Every row comes from one small tree of marks. Brackets hold a mark, then the marks that hang from it, in the order of their numbers. Every link used is in the known rows. Which tree was each row made from?
Known rows:
{J_706 {J_27 {J_584 {J_683 J_378}} J_852}}: [ 38.5  16.2  -3.9  36.3   5.8  87.2   7.6  24.4   8.7 -21.0 -12.5 -76.6
 -26.0  48.0 -20.0 -46.5  17.0]
{J_852 {J_27 J_554}}: [ 45.9   3.4 -10.1  23.5 -15.9  51.9  -6.0  -4.0  -9.7 -19.9 -14.1 -25.3
 -26.3  45.5 -14.0 -44.4  12.9]
{J_554 {J_27 {J_584 {J_683 J_378}} J_852}}: [ 43.3  15.3   6.6  19.1  15.5  70.4  15.4   1.0   4.8 -30.9 -10.7 -67.8
  -1.2  63.2 -15.4 -20.5   7.1]
{J_378 {J_27 J_584} J_683}: [ 54.4  14.9 -10.0   0.4   9.8  45.4 -40.6  25.5  22.4 -46.2   6.5 -46.0
 -20.9  80.4   7.4 -14.0 -10.9]
{J_706 {J_27 J_852}}: [ 48.1   1.1  -2.6  36.6   2.6  55.2  -0.1  15.3  12.7 -24.0 -11.5 -52.8
 -23.7  32.2  -6.7 -44.2  19.1]
{J_554 {J_27 J_584}}: [ 50.5  12.2   4.0  23.7  18.6  63.6  21.6  -4.6  16.9 -22.5 -13.8 -43.7
  -0.2  53.6   1.7 -21.0   0.3]
{J_378 {J_27 J_584}}: [ 54.6   8.1  -8.0  14.2  14.4  69.5 -16.2  14.9  20.9 -39.8  -8.7 -42.7
  -9.2  54.9   0.5 -30.2 -11.1]
{J_683 J_378 J_554 J_706 J_852}: [ 61.0  32.4  10.2 -13.3 -45.1  13.9   2.4  31.1  23.6  -1.3  17.2  -5.5
 -59.8  15.9 -67.7  13.8 -37.0]
{J_378 {J_27 J_584 J_852} {J_683 J_554}}: [ 61.8   7.5  -4.3  -0.6  14.2  40.4 -44.0  33.1  25.1 -53.8   4.0 -55.1
 -25.8  65.2 -15.4  -1.0 -12.2]
{J_378 {J_27 J_554 J_852} {J_683 J_706}}: [ 57.9   0.2   3.3   9.1  11.7   6.8 -33.9  38.9  20.1 -34.3   5.4 -44.2
 -16.5  66.5 -16.0   1.0   4.5]
{J_706 {J_27 {J_584 {J_683 J_378 J_554}}}}: [ 45.9  26.4   0.4  27.8  -9.5  86.7   4.9  29.2   8.5 -16.8 -12.4 -55.8
 -28.1  32.1 -19.5 -28.1   4.4]
{J_584 {J_683 J_378}}: [ 41.2  36.5   1.3  -7.4 -27.9  47.6 -25.2  18.4  -8.2 -37.4   3.8 -38.1
 -28.5  52.2 -12.2 -27.8  -5.6]
{J_584 {J_683 {J_378 J_27} J_852}}: [ 45.7  32.9   1.3 -11.6 -33.3  52.9 -29.6  20.7  -3.6 -35.5  19.2 -37.1
 -32.5  50.9 -25.4 -13.6  -8.7]
{J_378 J_683}: [ 49.6  24.9  -5.2  -6.7 -10.9  10.8 -40.8  20.8  13.4 -40.0  12.0 -29.6
 -38.1  67.5   7.3 -20.9  -3.6]
{J_706 {J_27 {J_584 J_683} J_852}}: [ 39.9  10.9  -2.4  39.5  20.1  88.5   8.6  24.1   9.7 -20.8 -14.3 -73.7
 -23.5  49.3 -12.0 -49.3  24.0]
{J_27 J_554 {J_584 J_683} J_852}: [ 35.0  19.7   0.6  33.2  36.1  68.5  -0.1  29.1  11.1 -27.5 -15.1 -81.9
 -22.3  56.6 -25.4 -53.8  28.8]
{J_683 J_378 {J_554 {J_27 J_584}} J_852}: [ 57.6  31.1   8.7   1.4 -30.0  48.2  11.9   8.0  21.0 -14.1   8.7 -32.6
 -37.5  20.5 -49.9   9.3 -24.9]

Which tree is each row?
[ 60.9  24.4  13.6  -7.2  -3.8  15.9   0.9  28.4  27.7  -7.9  19.3 -20.6
 -43.0  55.2 -35.2  26.4 -17.0] => {J_378 {J_683 {J_554 {J_27 J_584}} J_706 J_852}}
[ 54.4  17.1   0.3   9.3  11.4  29.9 -16.8  42.0  33.4 -12.4  16.5 -41.2
 -34.2  69.9 -28.0   3.0  -4.0] => {J_378 {J_27 J_554 J_584} {J_683 J_706 J_852}}
[ 44.3  14.5  12.6  24.5   6.9  51.3   6.6  36.7  -0.6 -10.7  -7.3 -47.1
 -20.5  43.8 -23.2 -23.0  22.2] => {J_584 {J_683 {J_706 {J_27 J_554 J_852}}}}
[ 34.4  41.3   0.3  20.1  -1.4  66.5   1.1  29.1  12.8 -12.2   0.3 -62.9
 -39.2  47.7 -35.6 -39.6  11.0] => {J_27 J_554 {J_584 {J_683 J_378 J_852}}}
[ 53.3  19.4  -9.1  -3.1   2.4  43.8 -37.0  25.8  27.0 -35.8  22.0 -43.8
 -37.6  77.0  -8.2  -9.6 -11.0] => {J_378 {J_27 J_584} {J_683 J_852}}
[ 57.6  18.2   7.6   9.5 -12.9  48.7   7.3   7.6  16.9 -31.2 -12.1 -48.4
 -16.3  27.7 -36.4  -0.6 -19.1] => {J_683 J_378 {J_554 {J_27 J_584 J_852}}}
[ 35.5  23.5   3.5  28.3  20.8  59.2  11.7  36.3  14.5 -14.0 -13.4 -76.1
 -26.3  57.4 -44.2 -38.5  14.2] => {J_27 J_554 {J_584 {J_683 J_378 J_706}} J_852}
[ 56.2  22.5  -1.5  -4.5 -43.3  50.8  18.6  17.4  12.9   9.3   7.7 -11.5
 -62.6  33.9 -78.6   4.4 -36.3] => {J_683 J_378 J_554 J_706 {J_852 {J_27 J_584}}}
[ 61.6  27.1  16.3   0.0 -25.5  37.2  32.6  19.6  27.4   6.6   8.0 -19.8
 -38.2  23.9 -66.3  27.3 -34.1] => {J_683 J_378 {J_554 {J_27 J_584}} J_706 J_852}
[ 45.8  17.1  -7.1   4.9 -19.3  80.6   6.6   8.6  -9.7 -13.6 -10.7 -29.6
 -35.0  61.1 -38.6 -22.5 -13.8] => {J_852 {J_27 {J_584 {J_683 J_378 J_554 J_706}}}}
[ 54.7  23.0  20.3  -6.6 -18.1  38.1   3.8  24.6  -4.1 -23.5  -1.4 -32.9
 -15.3  38.9 -42.0  17.3 -12.6] => {J_584 {J_683 J_378 {J_554 {J_27 J_852}} J_706}}
[ 53.8  22.1  10.1 -10.9 -23.6  51.3  -1.6  23.1 -11.0  -7.9  12.2 -10.1
 -46.9  44.3 -50.3   1.7  -8.4] => {J_584 {J_683 J_554 J_706 {J_852 J_27}}}
[ 42.8  14.4 -10.8  22.1  -8.7  65.3   7.7   1.4   7.7  -4.3   2.5 -35.2
 -48.4  48.9 -34.9 -44.6   8.6] => {J_683 {J_852 {J_27 J_554 J_584}}}
[ 41.5   5.0  -3.1  58.8  25.2  73.5  17.2  25.0  23.0 -11.7 -23.1 -76.1
 -21.0  31.1 -16.8 -54.8  32.2] => {J_706 {J_27 J_554 J_584 J_852}}
[ 44.4  17.3  -0.2  32.3   1.7  85.1   5.2  28.9   9.9 -21.9 -13.8 -71.5
 -28.7  35.8 -29.0 -34.2  11.5] => {J_706 {J_27 {J_584 {J_683 J_378 J_554}} J_852}}
[ 46.2   1.3   0.7  50.3   7.8  49.7   3.3  22.5  13.9 -18.2 -17.1 -60.8
 -20.2  21.8 -12.8 -46.5  33.3] => {J_706 {J_27 J_554 J_852}}
[ 45.7  13.8  -9.2   8.6  -7.6  88.3  -2.9   2.8 -12.7 -24.3 -11.6 -34.3
 -31.6  60.6 -23.4 -35.1  -2.2] => {J_852 {J_27 {J_584 {J_683 J_554}}}}
[ 58.5  13.7   4.7   0.6  -5.8   6.3 -29.4  39.4  24.4 -18.3  22.1 -25.6
 -32.8  59.8 -23.2  11.4  -2.2] => {J_378 {J_27 J_554} {J_683 J_706 J_852}}
[ 60.9  28.4   8.3 -17.8 -19.5  -2.7 -22.7  37.3  23.6 -14.8  25.6  -9.1
 -60.3  48.7 -35.8  15.8 -19.7] => {J_378 {J_683 J_554 J_706 J_852}}
[ 46.6  21.4  10.9  13.6   7.8  65.7  26.0   7.1   7.4 -14.5  -9.6 -44.7
  -0.9  60.7 -15.0  -5.3  -5.1] => {J_554 {J_27 {J_584 {J_683 J_378 J_706}}}}
[ 53.2  34.7  13.2 -14.5 -29.9  35.6 -11.4  35.3  -2.0 -22.4   2.4 -21.4
 -33.0  36.3 -39.1   5.1 -21.0] => {J_584 {J_683 J_378 J_554 J_706}}
